What can hang from each mark:
Q157: Q44
Q164: Q357 Q471 Q808
Q44: Q808
Q471: Q164
Q808: Q164 Q774
Q774: Q157 Q471 Q808
Q357: Q164

Each row was made from one small tree. The marks that hang from a mark follow it in brackets, in the order of their numbers. Every link used is in the known rows. Write each row's tree.
Known rows:
Q774(Q157 Q808(Q164(Q471))): [ -3   3  -6  24   9  -2  31   7 -10 -18   0  14 -44   3  -5 -11  -2  22
 -11  -8  19]
Q157(Q44(Q808(Q164 Q774))): [ -2  15  -4 -16 -24  11 -44 -17 -20  23  -6 -32  30  26  10  42  17 -18
  35   0   0]
Q44(Q808(Q164(Q471))): [ 16   0  -1  18  11  14 -15  -9 -12  -3  27  -2  11   0  -1   6   3  19
 -13 -20  -4]
Q808(Q774(Q157)): [-20   1  16 -17 -16 -21  14   6  15  13 -22 -15  12  18  15  12  20   4
   5  12 -19]
Q808(Q164): [-32   4   9   3  21  -2  -6  -9  26  24  -8  -5  -7  -2   3  -6  12   8
   4   0 -26]
Q774(Q157 Q471(Q164) Q808): [-20  17  -7  18  25  -5   9  -1  41 -27 -20   4 -41  -2  13 -19 -25 -10
 -16  34  25]
Q357(Q164(Q471 Q808)): [ 11   4 -11  10  30   4  35  10  18 -23  22  32 -34 -43 -27 -19 -29  26
 -12 -37   3]
Q471(Q164(Q357 Q808(Q774(Q157)))): [ 10 -13   7   8 -19 -22  11  14 -33 -13  29  -5 -14   8   8 -31   9  -3
  10  -7  13]
Q164(Q808): [ -3  -9  -6 -19  32   7  16   3  48  -2  13  19 -13 -28 -22 -15 -21   6
  -3 -22 -28]
Q157(Q44(Q808(Q774))): [  5   9   2 -44 -22   7 -36 -10  20  17  -6 -26  45  10   2  42  -6 -18
  20   1 -13]
Q44(Q808(Q164 Q774(Q471))): [ -4  13  -6  21   7  23 -23 -24 -20   6 -13 -12  29  10  14  14  16 -17
  -7  23  -6]
Q774(Q157(Q44) Q471(Q164) Q808): [ -8  18 -15  -7   5 -10 -15   6  46 -25 -29   0 -42   4   7   3 -38 -18
   5  28  41]
Q808(Q164(Q471) Q774): [ -5   0   5  22  -3  -8   6 -11 -35   6   2  16  23   2   1   0  20   4
 -17  -8 -13]
Q164(Q357 Q808(Q774)): [  9 -26   8 -17   2   1  26   9  -1   6  25  18   9 -23 -25 -33  -3  -7
  -3 -19 -23]
Q774(Q157 Q471 Q808): [-16   6  -8  -6  29   4  28   9  60 -17 -30  13 -40 -12  -6 -13 -27   3
 -16  25   6]
Q357(Q164(Q471 Q808(Q774))): [  9  10 -12  14   9   2  37   2 -20 -22  14  29 -11 -30 -16  -8 -10   9
  -8 -30   3]
Q44(Q808(Q774(Q471))): [  4   4  -1  -7  10  18 -15 -16  21   1 -11  -3  40  -3   6  14  -8 -17
 -15  23 -18]
Q808(Q164 Q774): [-31   7   7   4  -1  -5  -2 -17 -13  25 -14  -8  20  11  10   4  30  -8
   6   8 -29]
Q808(Q164(Q357 Q471) Q774): [  8 -23  15  19  -7  -8  15   4 -46  12  24  17  18  -4  -7 -25  19   9
 -19 -17  -6]
Q157(Q44): [-13  -1   7 -52   4  -9 -18   8  72  23 -15  -2   4  -8  -8  15 -22   0
  14  -6 -20]
Q471(Q164(Q808(Q774(Q157(Q44))))): [  7  12 -10 -15 -35 -25 -15   6 -16 -16  -2  -9 -10  21  10  16   1 -15
  30  -8  24]

Write each row's tree:
[ 10   5 -14  -1  -9  -6   7  15  -5 -14  -6  10 -42   7 -10  12 -17  15
   9 -14  34] => Q774(Q157(Q44) Q808(Q164(Q471)))
[  0  11  -2 -21  -7  14 -49 -10  15  19   3 -31   8  11   3  36   0   0
  28  -6   0] => Q157(Q44(Q808(Q164)))
[ -9 -11  15  14   6 -13  -8  -3   2   2   5   8  17  -8  12 -34  -6 -24
 -20  26   1] => Q808(Q774(Q471(Q164(Q357))))
[ -8   4  -9  22  30  13  23  -9   4 -10   8  28 -25 -18 -16 -19 -13   5
 -20  -7   2] => Q774(Q808(Q164(Q471)))
[  0 -10  15   5 -14  12 -16 -11 -37  23  25 -30  29  11   6  -4  29  -6
  13   2 -12] => Q44(Q808(Q164(Q357) Q774))
[-24 -10   6   3  26  12  20   0  16  15  14   1 -33 -19 -19 -41  -6  -3
   4   1  -5] => Q774(Q808(Q164(Q357)))
[-16  10   1 -18 -38 -20 -19   5 -22  20 -30 -28   1  34  20  34  30   0
  34   5   8] => Q808(Q164 Q774(Q157(Q44)))
[ 13   3   4 -46 -23  -2 -34  15  41   6  -4 -37  -1  18   7  43 -14  16
  30  -5   8] => Q774(Q157(Q44(Q808)))
[ -4 -15   9  18 -11 -12  11  12 -33   7 -13  -5  -9  13  12 -19  27   7
  -2  17   8] => Q808(Q164(Q357) Q774(Q157 Q471))
[-12 -15   9  16   9   2   2  -2 -20  18  -8   7  11  -5   2 -26  17 -11
 -11  16 -10] => Q808(Q164(Q357) Q774(Q471))
[  4  -5 -13  -1  24  10  20  -6  14 -13 -12  34   9 -21 -16 -13 -13 -16
 -19   4 -19] => Q164(Q808(Q774(Q471)))
[-14  -6   1  12  37   6  10  -1  43 -14   9  20 -27 -26  -8 -54 -38 -21
 -26  26  14] => Q774(Q471(Q164(Q357)) Q808)
[-11   2   7  -6  -2 -15  12   7  19  -1 -36   1   7   7  16   7   6   1
 -11  25 -11] => Q808(Q774(Q157 Q471))
[ 36 -36   3   1   0  -2  36  18 -24 -12  45  43  10 -28 -32 -37 -12   7
 -24 -35 -10] => Q164(Q357 Q471 Q808(Q774))
[ -1   4  13 -16 -25  -4  -9   0   1   5  -4 -35  26  26  22  30  18   7
  13   9 -12] => Q44(Q808(Q774(Q157)))
[ 32   4  -6   0 -30  -1 -31  14 -21  -9  13 -20  -8  24   7  38   0  29
  18 -23  30] => Q774(Q157(Q44(Q808(Q164(Q471)))))
[ -8  17 -22  12  27  13  27  -6   9 -14 -16  21 -17 -31  -8 -10 -12 -10
  -3   4   1] => Q357(Q164(Q808(Q774(Q471))))
[  8 -11   4  21   0  21 -16  -9 -34  10  10 -12  25   4   4 -10  14 -13
  -7  16   1] => Q44(Q808(Q164(Q357) Q774(Q471)))
[ 16  10 -11  16 -11 -11  42  17 -34 -28   7  15 -28 -10  -2   0   2  24
   1 -28  18] => Q357(Q164(Q471 Q808(Q774(Q157))))
[ 27 -18  13  20 -18  11  -7  -3 -61   5  42  -4  30   5  -4  -8  17   7
 -13 -18   0] => Q44(Q808(Q164(Q357 Q471) Q774))
[ 14   4  -1  23 -11  12 -13 -19 -48   0  21  -3  37  13   6  16  19   0
 -11 -11  -5] => Q44(Q808(Q164(Q471) Q774))
[ -8  11  -8  -3 -23 -12 -20   4 -17   7 -44 -11  -2  28  17  30  17  -6
  19  18  19] => Q808(Q164 Q774(Q157(Q44) Q471))
[ 23   3  -4 -32  -8   5 -35  17  48  -8 -18 -21  -3  10   8  38 -25   9
  12   7  18] => Q774(Q157(Q44(Q808)) Q471)
